Each row comes from the steps of one path. Every step used is in the known rows, and no mark comes twice. Write the path behind each row, first mark first.
Known rows:
N X C: [ 0.119  2.106  0.501 -0.077  0.874  0.179  1.910  3.409  1.583  0.966
 -0.969 -2.841  0.743 -0.455 -0.205  2.599 -0.981  0.124 -3.351  0.318
 -0.754  1.225 -1.894  0.684 -0.740 -0.706 -1.457  0.087  0.940 -1.749]
J V N X C Q F R: [-1.673 -1.080 -0.091  0.508 -0.453  1.351 -1.113  0.706 -1.018  0.979
 -2.118 -1.913 -1.119  0.150 -0.432 -1.203 -0.174  1.840  1.861  0.716
 -1.184 -2.919 -0.642 -2.030 -0.384  3.014  0.266 -1.092  1.676 -0.889]
X C V J: [-0.176  2.418  2.562 -0.017  3.214 -1.253  2.758 -2.606  2.584 -1.451
  3.378 -0.043 -0.610  0.179 -3.312  1.010 -2.632  0.054 -1.562 -0.556
  0.483  4.014  3.917  3.389 -0.462 -1.128 -2.262  2.171 -0.913 -0.542]
N X C V J R: [ 0.688  2.378  2.532  0.466  2.010 -0.498  3.048 -0.224 -1.765 -0.722
  2.115  1.307 -1.907  0.774  0.228 -2.015 -3.457  2.182 -2.060 -0.295
 -0.696  2.511  6.441  1.817 -0.461 -1.685  1.610  2.689 -0.194  0.187]
R J V N: [ 1.750 -0.391 -1.435  0.410 -1.601 -1.844 -2.496 -2.063 -0.681 -1.499
 -0.149  2.529 -0.131  1.420  0.286 -1.805  1.976  0.255  1.337 -1.343
  1.917  1.199  0.531  1.267  2.146 -0.613  0.449  1.628 -0.957  2.071]
G Q C R J: [ 0.351  1.307  0.214 -2.241  1.474  2.112  2.578 -1.402  1.056 -1.567
  0.481  3.089 -0.358  0.350 -1.022  1.850  0.394 -2.826  1.051  0.392
 -0.143  1.640  1.791 -1.011  1.529 -2.443  0.399 -0.902 -0.131 -0.437]
N X C R: [ 1.018  0.293  1.198  0.933 -0.646  3.029  1.237  1.974  2.027  0.325
 -0.371  0.553 -1.594 -0.732 -0.119 -0.217 -2.257 -0.082 -0.519 -0.066
 -1.578  0.216  0.374 -0.180 -0.739  0.203  1.838 -2.257  1.483 -2.070]
Y Q F R: [-2.144 -0.298  0.724  0.342 -0.440  1.940  0.063  1.296 -1.068  1.584
 -3.363 -0.694 -1.442  0.390 -0.712  0.729 -1.103  0.947  0.740  3.250
 -0.685 -3.746 -0.348 -2.039 -0.648  3.340 -0.217 -3.057  2.368 -3.139]
V N: [ 2.121  0.469 -1.568  1.205 -2.578 -2.044 -2.793 -0.072 -1.042  0.427
 -1.900  0.508 -1.797 -0.042  0.601 -1.153  0.354  1.110  0.352  2.468
  2.496  0.099  0.027  3.006  0.913  1.728 -0.076  1.006  0.732  0.210]
J V N X: [ 0.783 -1.151 -1.050  1.892 -1.889 -1.713 -3.496  0.522  0.171  1.678
  0.129 -0.168  0.768 -0.430  2.633 -2.434 -0.210  0.065  0.868 -0.848
 -0.369 -2.521 -1.109 -0.558 -0.633  0.736  1.941 -0.277 -2.161  1.919]
J V N X C: [ 0.686  0.845 -0.604  0.735 -0.264 -0.785  0.043  2.439  0.569  0.240
 -1.089 -3.213  0.623  0.215 -0.131  1.026 -0.017  0.923 -2.400 -1.220
 -0.307  1.242 -1.911  1.229 -0.217 -0.448 -0.994  0.707  0.229 -0.597]
C X: [-0.036 -2.528 -0.737  1.889 -1.859  2.125  0.578  0.840  1.808  1.584
  1.309  1.995  1.074 -1.993 -0.133 -1.507 -0.704  0.463  0.283 -0.450
 -1.050 -0.187 -0.149 -0.233 -0.439 -1.267  0.571 -1.124  1.807 -0.515]
X N: [ 0.677 -0.043  0.063 -0.021 -0.335 -2.326 -1.821 -0.640  0.557  0.656
 -0.595  2.072 -1.796 -0.329  1.619 -1.195  0.497 -1.698 -0.147  2.901
  3.519  0.946 -1.826  1.395 -1.472  2.755 -2.144 -0.331 -0.840  3.003]
J V N X C Q: [ 0.053 -0.721  1.536 -1.097  0.783 -2.851  1.519  0.476  1.117 -0.037
  1.813 -3.491  1.859 -0.017 -0.284  1.088  0.922 -0.225 -0.997 -1.906
 -0.949  2.134 -1.879  1.872 -1.079 -0.522  1.017  2.670  3.031 -0.015]
Q F: [ 0.111  0.383 -1.368  0.820  2.331  1.290  0.159  0.952  0.368 -0.048
 -1.452  0.522 -1.936 -0.322 -0.267  1.060 -1.027  1.702 -0.755  3.278
  2.419 -3.345 -0.325  0.519  0.956  1.346 -2.109  0.959  1.338 -1.307]
Q C R J V N: [ 1.872 -1.287 -1.618  0.178 -1.982 -0.501 -2.681 -2.275 -1.246 -2.154
 -0.741  1.936 -0.528  1.135 -0.390 -1.434  1.514  0.216  1.578 -0.842
  1.678  0.701  1.672  1.000  2.107 -0.412  0.304  0.335 -1.225  1.926]
F R J V: [-0.327  0.065  1.382 -0.927  0.173  0.713  0.738 -1.382  1.455 -1.980
  1.455  4.418  1.407  1.457  0.448 -0.234  1.406 -2.128  1.334 -2.288
 -0.208  0.841  1.784 -2.470  1.819 -1.798  0.694 -0.657 -0.631  1.709]
G Q F R J V N X: [-0.290 -0.546 -2.121  2.039 -0.798 -1.165 -2.769  0.154 -0.499  1.492
 -0.098 -0.543  0.296  0.336  2.120 -2.856  0.541  0.109  2.527 -1.888
 -1.006 -3.218 -1.863 -2.306 -0.209  0.721  2.099 -0.145 -2.373  1.520]
F Q G: [-0.361  5.660 -0.752 -0.896  0.910 -0.125 -0.353 -0.761 -2.192  1.349
 -1.780 -2.792  0.265 -2.712  0.666  3.090  0.579 -0.530 -3.098  3.107
  1.945 -0.005 -3.059  0.616 -1.508  3.745 -2.961 -1.116 -0.089 -1.808]
Q F R: [-1.416  0.599 -0.003  0.755 -0.531  2.830 -0.654  1.462 -0.559  1.245
 -3.000  0.759 -2.386 -0.321 -0.024 -0.263 -1.178  1.209  1.424  3.909
  0.181 -3.601  0.773 -2.118  0.214  3.482 -0.925 -2.476  1.531 -1.890]
Y Q F R J: [-2.220  1.294  0.728 -2.841  1.763  2.384  1.343 -1.134 -0.344  0.674
 -2.246  2.687  0.058  0.916 -1.643  0.805  0.774 -0.285  1.643  1.081
 -0.964 -0.378 -0.458 -3.170  1.304 -0.885 -0.294 -1.661  0.071 -1.334]
Y Q G: [-0.941  2.924 -0.153 -1.564  0.008 -0.354  0.395 -0.427 -2.598  1.200
 -3.127 -2.902  1.675 -1.986  0.509  2.711 -1.315 -0.732 -3.959  3.148
  0.817 -1.410 -2.823  2.305 -2.914  3.034 -3.892 -2.504  0.742 -2.354]
V J R: [ 1.830  3.215  2.028 -0.054  0.710 -1.090  2.167 -0.544 -2.380 -0.542
  0.238  2.620 -2.393  0.938  0.337 -2.071 -3.108  2.078 -2.187  1.749
  0.922  1.455  6.644  1.851 -0.373 -1.196  0.888  2.992  0.387  0.045]
X C R J V: [ 0.711 -0.286  1.155 -0.841  0.811  1.522  1.766 -1.504  2.283 -3.048
  2.159  4.273  0.940  1.544 -0.452  0.124  1.089 -1.760  0.389 -3.691
 -0.184  2.290  1.641 -1.216  1.932 -3.085  1.061  0.022 -0.143  1.192]
G Q F R J V: [-0.634  0.202  0.023  0.192  1.048  0.196  1.379 -1.158  1.439 -2.343
  1.992  3.159  0.771  2.000  0.428  0.043  1.618 -2.027  1.673 -2.891
  0.132 -0.113  0.925 -2.388  1.708 -1.458  0.657  0.397 -0.165  1.048]
F R J V N X C Q Y: [-1.193 -1.333  1.551 -1.631 -0.699  0.127  0.279  0.460 -1.338 -0.479
  3.146 -2.545  1.366 -1.473 -0.499  2.033  1.645  1.348 -0.012  0.453
 -0.208 -1.708 -1.219 -0.979 -1.159 -0.200 -1.543  2.672 -0.096 -1.785]
G Q F R: [-1.230  1.190 -0.782  2.141 -0.236  1.234  0.692  2.036 -0.199  0.852
 -1.543 -0.460 -2.571  0.284  0.622  0.178 -0.731 -0.114  1.603  2.852
  0.298 -3.437  0.069 -1.511 -0.214  3.481 -0.229 -1.407  2.444 -2.354]

Which path is each row?
[ 0.542 -1.544 -1.214  0.654 -1.396  0.178 -3.216 -0.633 -0.423  0.870
 -0.395  0.161  0.864 -0.405  1.530 -2.042 -0.106 -0.165  1.533 -1.107
 -1.091 -2.205 -0.170 -1.655 -0.070 -0.213  1.850 -1.287 -3.241  2.018]  Q C R J V N X
[-0.523 -0.093 -0.286 -0.695  3.683  0.048  2.323  0.666  0.497 -0.501
 -0.429 -2.539 -0.865 -0.114 -1.723  2.317 -0.158  1.875 -1.330  1.476
  1.321 -0.921 -1.568  1.511  0.243  0.720 -1.858  2.863  3.669 -1.786]  X C Q F
[-0.069 -3.266 -1.770  0.251 -1.175 -0.053 -1.951 -0.771 -0.199  0.812
 -0.577  0.706 -0.311 -1.609  0.206 -1.505  0.607 -0.918  0.145  1.956
  2.065  0.467 -1.458  0.347 -1.865  1.692 -3.196 -1.826 -1.406  2.989]  Q C X N
[-1.077 -4.176 -0.726  0.236 -1.476  1.984  1.381  0.754 -0.094  0.909
 -0.321 -1.982  2.507 -1.550 -1.753  1.968 -0.687 -0.116 -1.493  0.582
 -1.398 -0.903 -0.043  0.067 -1.248 -1.327 -1.180 -2.473  1.743 -2.015]  Y Q C X
[-0.097 -0.985 -0.496  2.047 -0.857 -0.999 -2.793  0.542  0.509  2.173
  1.040 -0.206  0.065 -1.259  2.276 -2.171 -1.071  0.075  1.526 -0.011
 -0.855 -1.640 -0.641  0.365 -0.496  1.123  2.519 -0.674 -1.852  1.426]  C V N X
[-0.157  1.182 -0.403 -0.243 -0.289  0.259  0.070  1.882  0.175  0.401
 -1.794 -2.261  0.685  0.554 -0.699  0.462  0.441  0.828 -1.154 -1.604
 -1.441  1.623 -1.793 -0.563  0.283 -0.829 -0.728 -0.262 -0.405 -0.547]  F R J V N X C
[-0.092 -2.785 -1.304  0.998 -1.399 -0.461 -1.994 -0.827  0.775  1.721
  0.278  2.414 -0.762 -1.388  0.915 -3.314  0.638 -0.594  0.926  0.720
  1.855  0.773 -2.336  0.280 -1.930  1.757 -1.587 -1.273 -0.718  3.150]  C X N
[-0.407  1.296 -1.754  0.924  0.810 -0.153  0.841  2.095 -0.025  0.114
 -1.191 -3.628  0.047  1.066 -0.666  0.712  0.514  0.813 -0.830 -2.185
 -1.008  0.645 -2.684 -0.478  0.120 -0.497 -0.803  0.591  0.045 -1.129]  G Q F R J V N X C
[ 1.479 -0.792  0.413  1.606 -1.592  2.348 -0.151  1.107  1.383 -0.313
 -0.265  0.409 -1.560 -0.158 -0.069 -1.526 -1.460  0.437  0.141 -1.469
 -1.205  0.347  0.484  0.176 -0.351  0.331  2.227 -1.935  1.027 -1.066]  J V N X C R
[ 0.813  1.280 -1.216  0.472  0.619 -1.867  2.729  1.908 -0.014 -1.978
  0.284 -3.710 -0.041  0.156  0.492  5.965 -0.072 -3.464 -2.771  3.630
  2.137 -0.505  1.418  2.352 -0.147  0.517 -2.824  0.481  1.542 -1.579]  G Q C
[-1.124  2.319  1.460 -2.793  0.484  2.072  1.098 -0.841  0.455  0.433
 -1.126  4.348  0.060  0.340 -0.668  0.351  0.750 -1.526  1.958  1.257
 -0.904  1.184  0.881 -2.656  1.502 -1.295  0.032 -1.592 -0.310 -0.150]  F R J
[ 0.345  1.262 -0.654 -0.262  0.450 -0.351  0.324  1.639  0.543  0.087
 -1.044 -2.284  0.972  0.475 -0.739  0.933  0.547  0.706 -1.981 -1.924
 -0.723  2.016 -2.008  0.453  0.455 -1.684 -1.002  0.768 -0.567 -0.187]  R J V N X C
[ 0.383 -0.317  1.107 -1.049  1.052  0.967  1.112 -2.341  1.384 -2.996
  2.368  3.277  1.053  1.372 -0.559  1.299  1.925 -2.403  0.707 -2.877
  0.237  1.629  1.870 -2.245  1.994 -2.346  1.621 -0.401 -0.876  1.006]  F Q C R J V
[ 1.144 -0.332 -0.864  1.719 -0.791 -1.122 -0.888 -0.044 -0.213 -1.140
  0.720 -0.643 -1.830  0.091 -0.536 -0.134  0.148  1.166  0.215  0.239
  1.450  2.825  0.669  4.190  1.493  1.081  0.173  1.105  1.168 -0.077]  X C V N
[ 0.386 -1.522 -1.568  0.267 -1.429 -1.202 -2.566 -2.061 -1.876 -0.841
 -1.622  1.069 -0.272  1.898 -0.677 -1.728  1.798  1.082  1.891 -1.400
  0.987 -0.366 -0.400  0.031  1.642  0.347  0.500  0.321 -0.419  0.696]  Y Q F R J V N
[ 0.570 -1.097 -1.686  1.447 -1.217 -1.102 -2.209 -0.186 -0.059  0.561
  0.570 -0.687  0.782 -0.031  1.981 -1.675  0.329 -1.097  1.742 -1.805
 -0.940 -2.173 -0.673 -1.229 -0.338 -0.312  2.289 -0.672 -2.624  1.741]  G Q C R J V N X
[-0.098 -1.370 -0.855  1.345 -0.770 -0.642 -2.771  0.533 -0.273  1.625
  0.480 -1.467  0.230 -1.376  1.804 -0.891 -0.959 -0.165  0.927  0.855
 -0.763 -1.968 -0.153  0.414 -0.431  1.029  1.433 -1.045 -2.264  1.363]  Q C V N X
[-1.849  1.274 -0.256 -2.868  1.604  2.040  0.333 -0.997 -0.783  0.967
 -2.227  0.972  0.078  0.367 -1.738 -0.475  1.285  0.802  2.329  0.005
 -1.506  0.310 -1.177 -2.938  1.291 -0.848 -0.265 -0.339 -0.378 -0.149]  V N X C Q F R J
[-0.112 -0.728 -0.720  0.828 -1.860 -0.620 -3.473 -0.101 -0.357  1.957
 -0.633  0.725  0.918 -0.262  2.041 -2.977  0.321  0.009  2.271 -1.245
 -1.468 -2.276 -1.052 -2.351 -0.267  0.357  2.166 -1.280 -2.876  2.181]  F R J V N X
[ 1.094  2.289  2.622  0.533  1.594 -0.652  2.734 -1.056 -1.798 -1.189
  2.363  3.025 -2.540  0.891  0.353 -2.109 -3.246  1.655 -1.424  0.632
  0.411  2.284  7.613  2.318  0.062 -1.288  1.843  2.814  0.326  0.397]  C V J R
[-0.666 -1.284  1.366 -1.684  0.143 -0.583  0.675  0.403 -0.947 -0.761
  3.853 -2.595  1.607 -1.440 -0.513  2.676  1.649  1.266 -0.684  0.098
  0.539 -1.363 -1.513  0.029 -0.976 -1.104 -1.849  3.756 -0.125 -1.450]  R J V N X C Q Y
[ 1.148  2.398  1.707  0.954  1.893 -1.479  3.745 -0.719 -2.183 -2.057
  2.757  0.930 -2.348  1.076  0.267 -0.534 -2.936  0.598 -1.803  0.721
  0.614  2.220  7.777  2.660 -0.125 -1.201  1.137  3.083  0.490 -0.038]  G Q C V J R
[-0.677 -0.318  0.475 -0.697  0.829  1.280  0.488 -1.536  1.077 -2.119
  1.028  3.939  0.892  1.536  0.042 -0.335  1.407 -1.146  1.647 -2.070
  0.084 -0.272  1.423 -2.825  2.060 -1.430  0.083 -0.304 -0.720  1.510]  Q F R J V
[-0.310 -0.959  1.358 -0.953 -0.552 -0.740  0.474  1.539 -1.188  0.143
  3.058 -3.752  0.631 -2.183 -0.247  2.902  0.713  1.673 -1.415  2.205
  0.984 -2.010 -1.619  1.084 -1.744  0.403 -2.024  3.364  0.871 -2.527]  V N X C Q Y
[ 0.036  0.748  2.465 -2.120  1.683 -2.182  3.687  0.838  1.799 -0.558
  1.525 -2.668  1.077 -0.219 -1.195  3.183  0.437 -0.820 -2.064  0.227
  0.090  3.357 -1.017  2.930 -0.788 -0.487 -0.126  2.862  5.016 -1.507]  X C Q
[ 0.560 -1.139 -0.875  1.159 -1.552 -0.255 -3.176 -0.638  0.300  1.394
  0.278  1.492  0.518 -0.320  1.906 -3.307 -0.054 -0.030  2.161 -2.005
 -1.236 -2.000 -0.903 -1.659 -0.231 -0.235  2.932 -1.002 -2.806  2.198]  C R J V N X
[-1.078  0.214 -0.771 -0.358  0.640  0.442  0.411  1.635 -0.566  0.655
 -2.480 -3.689  0.813  1.110 -1.563  0.938  0.396  1.509 -1.442 -1.888
 -1.617  0.410 -2.992 -0.805 -0.116 -0.551 -0.951 -0.395 -0.072 -1.656]  Y Q F R J V N X C
[-0.640 -3.819 -1.257 -0.049 -1.181 -0.501 -1.427 -0.937 -0.533  1.229
 -0.921 -0.418  0.357 -1.020 -0.188 -0.916  0.705 -1.019 -0.273  1.479
  1.476  0.424 -2.317  0.439 -2.446  1.608 -2.781 -2.289 -0.805  2.086]  Y Q C X N
[ 0.443  1.240  0.216 -2.100  0.783  2.648  0.851 -1.124  0.924  0.059
 -0.728  3.145 -0.451  0.219 -1.436 -0.672  0.350 -0.365  1.329 -1.356
 -1.294  2.525 -0.119 -1.305  1.405 -2.586  1.259 -0.800 -0.758 -0.161]  V N X C R J
[-0.959 -0.346  1.861 -2.291  0.803 -1.784  1.619 -0.123  0.782  0.082
  1.119 -2.625  2.008  0.216 -0.775  0.554  1.401 -0.440  0.447 -2.335
 -1.991  2.354 -1.828  0.108 -0.753 -0.800  1.305  1.813  2.391  0.167]  F R J V N X C Q
[-0.148 -2.149 -0.614  0.224 -1.353 -0.529 -2.649 -0.673 -0.721  1.189
 -0.753 -0.861  1.482  0.057  1.038 -1.512 -0.125 -0.296  1.255 -1.552
 -1.680 -2.264 -1.077 -1.570 -0.677 -0.280  2.243 -1.684 -2.704  1.124]  Y Q C R J V N X
[-0.996 -0.173  1.812  1.115  2.280  0.860  2.685  1.587  2.747 -0.766
  3.927 -0.754  0.101 -0.794  0.125  1.979 -1.368 -0.969 -0.982 -1.207
 -1.105  2.579  0.703  1.811  0.491 -0.547  0.898 -0.279  0.934 -0.696]  N X C V
[ 2.013 -0.638 -1.278  0.519 -1.770 -0.569 -1.855 -1.807 -0.395 -2.012
 -0.527  1.996 -0.733  1.433 -0.651 -1.882  1.667  0.718  1.290 -2.206
  1.211  2.009  0.631  1.345  2.026 -0.806  0.765  1.019 -0.281  1.279]  X C R J V N
[ 0.338 -0.689 -1.127  0.753 -1.102 -1.317 -3.139 -0.327  0.133  1.473
  0.050  0.695  1.318 -0.216  2.061 -2.508  0.350 -0.070  1.428 -1.577
 -0.655 -1.818 -1.340 -1.364  0.060 -0.558  1.969 -0.077 -2.967  2.314]  R J V N X
[-0.398 -0.855  0.875 -2.047  0.363 -0.765  1.921  0.939 -1.246 -0.873
 -2.278 -4.071  1.512  0.143 -1.434  6.442 -0.624 -2.046 -3.823  4.251
  0.907 -1.003  0.846  1.878 -0.877  0.266 -2.916 -1.798  1.522 -2.804]  Y Q C
